Known rows, with every step that occurs
M-F-S-B: [-11, -7, 21, 16, 1, -3, 6, 9, -1, 5, 14, -4, -7, -12, -4, 7, -12, -2, -10, -15, 22]
U-F-H-S-J: [-17, 3, 42, 23, 4, -12, -10, -7, -7, 8, -10, -8, 3, -21, -2, 23, 0, 1, -10, -14, 0]
S-J-H-F-U: [-26, -7, 25, 51, 0, -2, -2, -8, 6, -7, 13, -9, -15, -13, 10, 3, 2, -10, 2, -13, -1]
H-F-S-B-Z: [-17, -6, 31, 30, -1, -6, -7, 0, 11, -2, 7, -5, -10, -12, 14, 16, -5, 5, -9, -31, 11]
J-H-F-U: [-27, -6, 18, 40, 0, -2, -2, -11, 4, -3, 10, -11, -13, -10, -2, 8, -1, -1, 0, -10, -9]
B-Z: [-13, 4, 14, 14, -5, -3, -4, -6, -1, 11, -6, -7, -5, -16, 10, 14, 2, 3, -10, -15, -4]
H-S-B-U-F-M: [-19, 4, 35, 23, 3, -14, -20, -6, -9, 2, -7, -6, -11, -14, -15, 27, -8, 9, -9, -22, 0]
B-U-F-H-S: [-22, 4, 33, 15, 0, -9, -13, -5, -13, 4, -18, -9, 2, -20, -15, 22, -2, 13, -17, -14, -8]
B-U-F-S-J-H: [-18, -9, 15, 39, -1, -6, -6, 2, -5, -4, 7, 0, -12, -24, 13, 2, 3, 6, -14, -16, 23]
J-H-S-B-Z-T: [-10, -5, 23, 32, 2, -7, -5, -8, 5, -15, 1, -19, -17, -13, 9, 19, 1, 4, -11, -17, -9]
B-U: [-23, 4, 13, 11, -6, 1, -6, -4, -7, 1, -10, -1, -5, -15, -4, 6, -3, 11, -11, -11, 1]
S-B: [-12, 1, 25, 11, -1, -2, -5, -7, -4, 8, 7, -5, -5, -10, 4, 11, -5, 6, -6, -12, 11]
J-H-F: [-23, -8, 17, 32, -4, -4, -7, -10, 0, 3, -4, -3, -8, -9, 1, 10, -3, 5, -1, -7, -1]
F-H-S-J: [-27, 0, 35, 16, 0, -11, -9, -6, -6, 0, -13, -7, 0, -19, -6, 16, 2, 0, -9, -12, -3]
M-F-U: [-16, 4, 17, 22, 1, 2, 11, 1, -2, 8, 10, -9, -7, -13, -15, 7, -7, -7, -5, -7, -7]
Z-T: [-15, 8, 17, 8, -3, -1, 4, -2, -2, -5, -2, -10, -1, -13, -3, 14, -5, 11, -12, -6, -5]
F-M: [-24, 3, 13, 11, -3, -12, -8, -4, -9, 9, -6, -5, -1, -13, -9, 19, -2, 6, -4, -10, -5]
U-F-H-S-B: [-11, 1, 42, 14, 6, -12, -13, -8, -9, 10, 1, -12, 2, -16, -6, 30, -7, 7, -12, -16, -1]
H-F-M: [-29, 1, 24, 24, -4, -13, -13, -6, -4, 7, -10, -3, -3, -8, -9, 22, -6, 7, 0, -14, -9]
H-F: [-23, 1, 26, 21, -4, -3, -7, -8, 2, 8, -5, -1, -2, -8, -3, 13, -8, 7, -2, -11, -3]
H-S: [-24, 4, 27, 5, 0, -9, -6, -11, 1, 7, -6, -2, -2, -10, -13, 15, -8, 2, -8, -8, -9]
S-B-U-F-H: [-11, 0, 30, 20, -1, -2, -13, -2, -17, 4, -3, -12, -2, -21, 4, 21, -1, 16, -16, -17, 10]
S-B-Z-T: [-5, 6, 23, 19, -2, 0, -1, -2, 1, -8, 4, -17, -8, -14, 15, 19, -1, 9, -11, -21, -4]
J-H-S-B-U: [-22, -8, 21, 24, 0, -5, -13, -10, -2, -9, -4, -6, -18, -11, -3, 9, -3, 7, -10, -13, 3]
S-J-H-F: [-22, -10, 23, 44, -4, -2, -7, -8, 1, 0, -1, -1, -11, -12, 12, 4, 0, -4, 2, -10, 7]

Rows
[-19, -7, 14, 33, -3, -3, -4, -7, -3, 3, 2, -4, -9, -17, 14, 3, 5, -3, -4, -6, 11] -> S-J-H
[-22, -3, 34, 23, 0, -7, 1, 1, -9, 4, -17, -7, -1, -18, -15, 13, -3, -9, -7, -11, -4] -> M-F-H-S-J
[-17, -14, 12, 36, 0, -4, 8, 8, -2, 1, 10, -2, -13, -19, 3, -3, -2, -9, -7, -7, 22] -> M-F-S-J-H
[-14, 6, 20, 18, -3, -1, -8, -4, -9, 10, -4, -2, -3, -17, -3, 13, -4, 12, -12, -13, 4] -> B-U-F
[-24, 4, 34, 18, 1, -7, -6, -9, 3, 2, -4, 1, -6, -14, -5, 9, -4, -5, -5, -12, 0] -> H-S-J
[-15, -6, 18, 20, -2, 1, 3, 11, -6, -5, 7, -2, -12, -14, -7, 3, -11, 4, -14, -18, 20] -> M-F-S-B-U
[-13, 5, 39, 20, 2, -5, -16, -7, -4, 4, 1, -4, -10, -12, -7, 19, -9, 8, -13, -19, 4] -> H-S-B-U-F
[-18, -8, 24, 22, 3, -9, -11, -12, 0, -1, 4, -8, -13, -9, -2, 12, -4, -1, -5, -9, 4] -> J-H-S-B
[-21, -5, 19, 13, -2, -3, -4, 4, -1, -8, 8, -2, -10, -16, 3, 6, -6, 13, -17, -21, 20] -> F-S-B-U
[-25, -6, 28, 25, -3, -3, -8, 3, 4, -11, 7, 1, -12, -11, -1, 8, -10, 13, -12, -25, 17] -> H-F-S-B-U
[-17, -4, 23, 8, 1, -7, -2, 2, 2, 0, 16, -3, -5, -13, 4, 10, -7, 6, -12, -17, 21] -> F-S-B
[-13, -5, 29, 33, 3, -6, -16, -11, -5, 0, 3, -7, -15, -14, -1, 15, -4, 6, -12, -15, 6] -> J-H-S-B-U-F
[-26, -16, 20, 37, -2, -3, -9, 0, 3, -16, 8, -2, -18, -11, 6, 5, -4, 11, -10, -22, 17] -> J-H-F-S-B-U
[-13, 4, 25, 25, -1, -9, -17, -2, -15, 5, 0, -6, -9, -16, -2, 23, -5, 12, -9, -21, 8] -> S-B-U-F-M
[-12, 8, 15, 16, -5, -2, 2, -2, 1, -5, -6, -15, -3, -16, 8, 17, 0, 9, -12, -16, -12] -> B-Z-T
[-8, -1, 30, 15, 4, -8, -5, 1, -1, 9, 21, -3, -3, -16, 7, 16, -10, 6, -13, -17, 25] -> U-F-S-B
[-12, 3, 26, 12, 0, -8, -7, -4, -14, 16, -3, -12, 8, -20, 0, 23, 0, 11, -13, -9, 0] -> U-F-H
[-22, -2, 35, 6, 2, -10, -11, -7, -6, 0, -5, -12, 0, -13, -9, 22, -3, 7, -11, -14, -1] -> F-H-S-B
[-27, 1, 28, 4, 0, -11, -8, -8, -6, 4, -15, -9, 4, -16, -13, 21, -2, 7, -12, -9, -10] -> F-H-S
[-8, 2, 22, 16, -3, -2, -7, -5, 1, 9, 5, -9, -9, -12, 16, 15, 0, 3, -8, -22, 6] -> S-B-Z
[-16, -3, 17, 14, -3, -1, 4, 3, -15, 13, -10, -11, 3, -16, -12, 15, -4, 2, -11, -5, -2] -> M-F-H
[-27, -5, 31, 30, -2, -7, -2, 2, 8, -3, 4, 5, -6, -14, 8, 7, -7, 0, -5, -20, 14] -> H-F-S-J
